Known rows, with every way that one mark hangs from another:
(Z_482 Z_214 Z_346 (Z_712 (Z_322 Z_747) Z_543 Z_802)): [ 1.91 -5.79 -1.07 -3.73 -0.99  4.02  0.58 -0.80  1.80  2.56  2.53  2.52
  0.48 -6.87  0.08 -3.65  4.68 -0.34 -2.12  5.66 -2.42]
(Z_712 (Z_322 Z_133 (Z_747 Z_903)) Z_543 Z_802): [ 2.42  0.90 -1.41 -5.41  1.13  0.13  2.12  1.75  3.83  5.40 -1.78  3.02
  0.68 -4.46 -0.94 -2.46  6.56 -5.85 -2.37  2.38 -1.03]
(Z_322 Z_133 (Z_747 Z_903)): [ 1.84  1.39  0.22 -2.06  3.82 -3.14 -0.41  3.96  0.09  0.39 -0.81 -1.86
 -0.85  2.16 -4.19 -0.35 -2.17 -2.73 -1.57 -2.36  1.57]
(Z_747 (Z_322 Z_133 (Z_712 Z_802)) Z_903): [ 3.19  0.74 -1.80  0.97  0.72 -6.14  2.07  4.52  2.43  3.34  0.29  2.07
 -1.84 -0.09 -2.04 -4.37  4.78 -5.82  1.26 -2.79  1.12]
(Z_802 (Z_712 (Z_322 Z_133 Z_747) Z_543)): [-0.34 -1.86  1.34 -2.76 -0.34 -0.61  1.94  3.28  2.35  0.44 -0.99 -1.59
 -2.22 -3.41 -1.51 -1.12  3.25 -2.83 -0.31 -0.15  2.40]
(Z_482 Z_346 (Z_712 (Z_322 Z_747) Z_802)): [ 1.45 -7.04 -0.40 -5.76 -1.08  0.56  0.41  1.03  0.60  2.12  3.13  2.33
 -0.55 -3.85 -1.92 -4.49  3.62 -1.52 -0.82  3.69 -0.49]
(Z_202 (Z_543 (Z_712 (Z_322 Z_133) Z_802))): [ 2.02 -0.15 -0.05  1.73  0.64  2.40  0.10  0.53  1.24  0.94  2.42  1.78
 -1.34 -0.89 -1.04 -3.44  3.10 -2.78 -0.80  1.13  1.61]
(Z_133 (Z_322 (Z_712 Z_802) (Z_747 Z_903))): [ 4.67 -0.94 -1.12 -4.28 -0.37 -5.14  0.07  4.25  1.49  2.56 -1.31  3.12
 -1.16  0.84 -2.49 -3.65  2.84 -1.24 -0.28  0.37  0.57]
(Z_322 Z_712 Z_747): [ 1.72  0.61  0.07 -4.11 -0.48 -2.84 -3.36  4.74  2.37  0.33 -0.87 -0.20
 -0.40  2.91 -4.47 -0.28 -1.30  0.72 -2.18 -0.12  1.87]
(Z_482 Z_214 Z_346 (Z_712 (Z_322 Z_133 Z_747) Z_543)): [ 0.71 -5.77 -0.82 -1.51  0.17  3.44  0.58  1.04  0.27  0.69  1.77  0.79
 -1.81 -7.17 -2.34 -2.76  3.85  0.15 -1.68  4.27 -0.97]
(Z_802 (Z_712 (Z_322 Z_747) Z_543)): [-0.29 -2.29  1.90 -3.40 -0.95 -0.19  1.86  2.26  2.57  0.95 -0.31 -1.87
 -0.93 -2.72 -0.22 -0.17  2.94 -2.23  0.18  0.78  2.11]
(Z_747 Z_903): [ 1.50 -0.76  1.09  0.76  0.64 -1.83  1.58  0.88  0.29  1.25  2.96 -1.44
  1.02  2.98  0.54 -0.08 -0.93 -2.25  1.75 -1.35 -0.69]
(Z_543 (Z_712 Z_322 Z_802)): [ 1.80 -2.67  0.54 -3.46  1.67 -1.74  1.09  1.89  0.74  2.15  1.57  2.55
  1.65 -2.12 -0.45 -2.35  4.15 -1.89 -0.48  1.60 -0.48]
(Z_482 Z_214 Z_346 (Z_712 Z_543)): [ 1.53 -6.07 -0.77  1.19 -1.63  5.34  0.08 -1.43  0.46 -0.04  4.75 -0.41
 -1.65 -4.80  0.27 -2.48  1.74  1.68 -1.36  4.03 -1.70]
(Z_543 (Z_712 (Z_322 Z_133 (Z_747 Z_903)) Z_802)): [ 2.72 -2.04  0.63 -4.49  3.56 -3.29  0.92  3.78  0.80  2.47  1.15  1.67
  1.19 -1.10 -2.50 -2.56  3.05 -3.30 -1.20  0.35  0.33]
(Z_202 (Z_543 (Z_712 Z_802))): [ 2.86 -0.06  0.24  2.36  0.13  3.46 -0.98 -0.80  1.58  0.59  4.01  0.44
 -0.91  1.09  0.02 -2.54  0.85 -1.76 -1.09  1.15  1.58]
(Z_202 (Z_543 (Z_712 (Z_322 Z_747)))): [ 1.59 -0.71  1.00  1.17  1.25  2.27 -0.65  0.69  0.71  0.41  2.29 -0.14
 -0.73  0.15 -1.80 -0.77  1.34 -1.65 -0.49  1.53  2.58]
(Z_322 Z_133 (Z_712 Z_802) (Z_747 Z_903)): [ 3.76  1.85 -0.95 -3.98  0.78 -4.86 -1.87  6.72  3.30  1.65  0.21  1.19
 -1.29  3.43 -5.35 -4.12 -0.06 -3.12 -2.94 -2.29  0.91]
(Z_482 Z_214 (Z_712 (Z_322 Z_133) Z_802)): [ 0.18 -2.93 -0.34 -0.58 -1.99 -0.27  0.94  1.70  1.13  0.20  0.09  2.89
 -0.47 -5.06 -0.04 -4.50  2.51 -1.02 -1.01  1.43 -3.60]

Rows:
[ 5.25 -1.06 -1.45 -4.05 -0.94 -3.47  0.25  3.58  2.60  3.42 -0.96  2.69
 -1.57 -0.16 -2.17 -3.41  4.02 -1.71 -0.90  1.20  0.52]  (Z_133 (Z_322 (Z_712 Z_543 Z_802) (Z_747 Z_903)))
[-1.63 -2.03  1.59 -1.20 -0.55 -2.50  2.53  3.51  0.53 -1.10 -0.69 -0.37
 -2.12 -2.54 -0.90 -2.42  2.77 -2.08  1.55 -1.58  1.77]  (Z_802 (Z_712 (Z_322 Z_133)))
[ 2.38  0.55 -2.49 -0.49 -1.31 -1.94  0.51  1.53  3.57  3.60 -1.47  2.78
 -1.53 -3.10 -0.57 -2.55  6.31 -3.26 -0.41  0.65  1.29]  (Z_747 (Z_322 (Z_712 Z_543 Z_802)))
[ 3.78  0.62 -2.06  1.12  0.22 -4.39  2.24  3.95  3.41  4.23  0.66  1.69
 -2.26 -1.13 -1.69 -4.00  5.89 -6.39  0.62 -1.96  1.05]  (Z_747 (Z_322 Z_133 (Z_712 Z_543 Z_802)) Z_903)
[ 3.37 -1.33 -0.24 -2.89  1.67 -3.99  1.15  2.20 -0.78  1.70 -1.99  0.95
 -0.87 -0.15 -1.68 -1.02  1.46 -0.98  0.62  0.35  1.00]  (Z_133 (Z_322 (Z_747 Z_903)))
[ 1.99 -2.91 -0.26 -1.96 -1.43  1.09  0.87  1.81  2.96  2.08  0.78  1.05
 -0.29 -4.84 -0.37 -3.27  2.75 -2.50 -2.19  2.37 -3.21]  (Z_482 Z_214 (Z_712 (Z_322 Z_133 (Z_747 Z_903)) Z_543 Z_802))
[-0.79 -2.73  1.62 -1.57 -1.99  0.37  2.69  1.70  2.33  0.66  0.50 -1.24
 -1.42 -3.36  0.85 -0.95  4.03 -2.23  1.13  0.53  1.36]  (Z_802 (Z_712 Z_322 Z_543))
[ 0.47 -6.47  0.57 -2.09  0.45  0.80  0.69  1.15 -0.93  0.45  2.84  0.72
  0.46 -4.09 -1.35 -2.16  1.58  0.65  0.34  3.38 -1.51]  (Z_482 Z_214 Z_346 (Z_712 (Z_322 (Z_747 Z_903))))
[ 1.64  1.42 -2.85  0.25  0.04 -4.24  0.40  3.60  2.10  2.12 -2.77  3.60
 -2.93 -3.01 -2.57 -4.26  5.67 -3.60 -0.56 -1.54  1.75]  (Z_747 (Z_322 Z_133 (Z_712 Z_802)))
[ 3.86 -1.10 -2.37 -1.78 -2.82 -1.86  0.73  2.32  2.13  2.38 -1.24  4.35
 -2.86 -2.53 -0.93 -4.50  6.09 -0.62 -0.60  1.70 -0.11]  (Z_133 (Z_322 (Z_712 Z_543 Z_802)))
[-0.40  0.09  0.41 -3.47  2.87 -3.68  1.61  3.93 -0.25  1.64 -2.85  1.08
  0.26 -1.89 -3.32 -0.45  2.50 -3.26  0.30 -0.30  0.64]  (Z_712 (Z_322 Z_133 (Z_747 Z_903)))
[ 1.04  0.66 -2.25 -3.07 -0.78  1.73  2.56  0.51  3.34  4.45 -1.96  4.56
 -0.60 -6.85  0.23 -3.67  8.64 -4.65 -1.91  2.69 -1.78]  (Z_712 (Z_322 Z_133) Z_543 Z_802)
[ 2.65  1.31 -0.27 -2.32  1.22 -5.01 -2.03  7.51  2.01  0.23 -0.02 -0.73
 -2.22  3.72 -6.51 -2.38 -1.24 -2.03 -1.99 -2.80  2.01]  (Z_322 Z_133 Z_712 (Z_747 Z_903))
[-0.81 -2.18  1.12 -0.96 -1.34 -0.02  2.82  2.74  2.02  0.19 -0.07 -0.98
 -2.73 -3.99 -0.36 -1.91  4.35 -2.88  0.61 -0.39  1.81]  (Z_802 (Z_712 (Z_322 Z_133) Z_543))
[ 0.68 -6.02 -0.14  0.95 -0.92  2.94 -0.25 -0.59 -1.02 -1.29  4.21  0.17
 -0.99 -3.39 -0.16 -2.87  0.15  2.41 -0.39  2.78 -1.64]  (Z_482 Z_214 Z_346 Z_712)
[-1.09  0.46 -0.10 -3.79  2.46 -2.73  0.85  3.49 -0.38  1.04 -4.21  1.84
 -0.27 -3.36 -3.61 -0.50  3.02 -2.17 -0.62  0.38  0.82]  (Z_712 (Z_322 Z_133 Z_747))
[ 1.48 -3.28 -0.13 -2.86 -2.25  2.12  0.27  0.41  3.21  2.08  0.37  1.32
  0.66 -5.23  0.65 -2.21  2.71 -1.21 -2.27  3.77 -3.21]  (Z_482 Z_214 (Z_712 (Z_322 Z_747) Z_543 Z_802))
[ 4.59  1.76 -1.47 -3.79 -0.01 -2.46 -1.64  5.91  4.86  2.82  0.70  0.65
 -1.93  1.97 -4.76 -3.68  1.58 -3.84 -3.86 -1.02  0.89]  (Z_322 Z_133 (Z_712 Z_543 Z_802) (Z_747 Z_903))
[ 2.69  2.41 -1.79 -4.54  0.25 -3.60 -3.07  6.14  3.11  0.78 -1.96  2.28
 -2.06  1.37 -5.64 -4.14  0.55 -1.53 -4.17 -1.36  1.39]  (Z_322 Z_133 (Z_712 Z_802) Z_747)
[ 2.17 -1.78  0.26 -4.73  3.21 -2.64  0.35  3.48  0.66  1.91  0.09  2.12
  0.84 -2.08 -2.72 -2.57  3.42 -2.43 -1.83  0.86  0.50]  (Z_543 (Z_712 (Z_322 Z_133 Z_747) Z_802))
[ 0.79 -0.03 -0.36 -3.11  1.72 -0.12  2.05  2.76  2.00  3.40 -2.08  0.24
 -0.57 -3.99 -2.68  0.20  4.98 -4.28 -1.07  1.56  0.54]  (Z_712 (Z_322 Z_133 (Z_747 Z_903)) Z_543)
[ 0.80 -6.31 -0.30 -2.10 -0.56  3.88  0.55 -0.04  0.52  1.17  2.42  0.52
 -0.54 -6.63 -1.10 -1.74  3.56  0.70 -1.27  5.17 -1.33]  (Z_482 Z_214 Z_346 (Z_712 (Z_322 Z_747) Z_543))
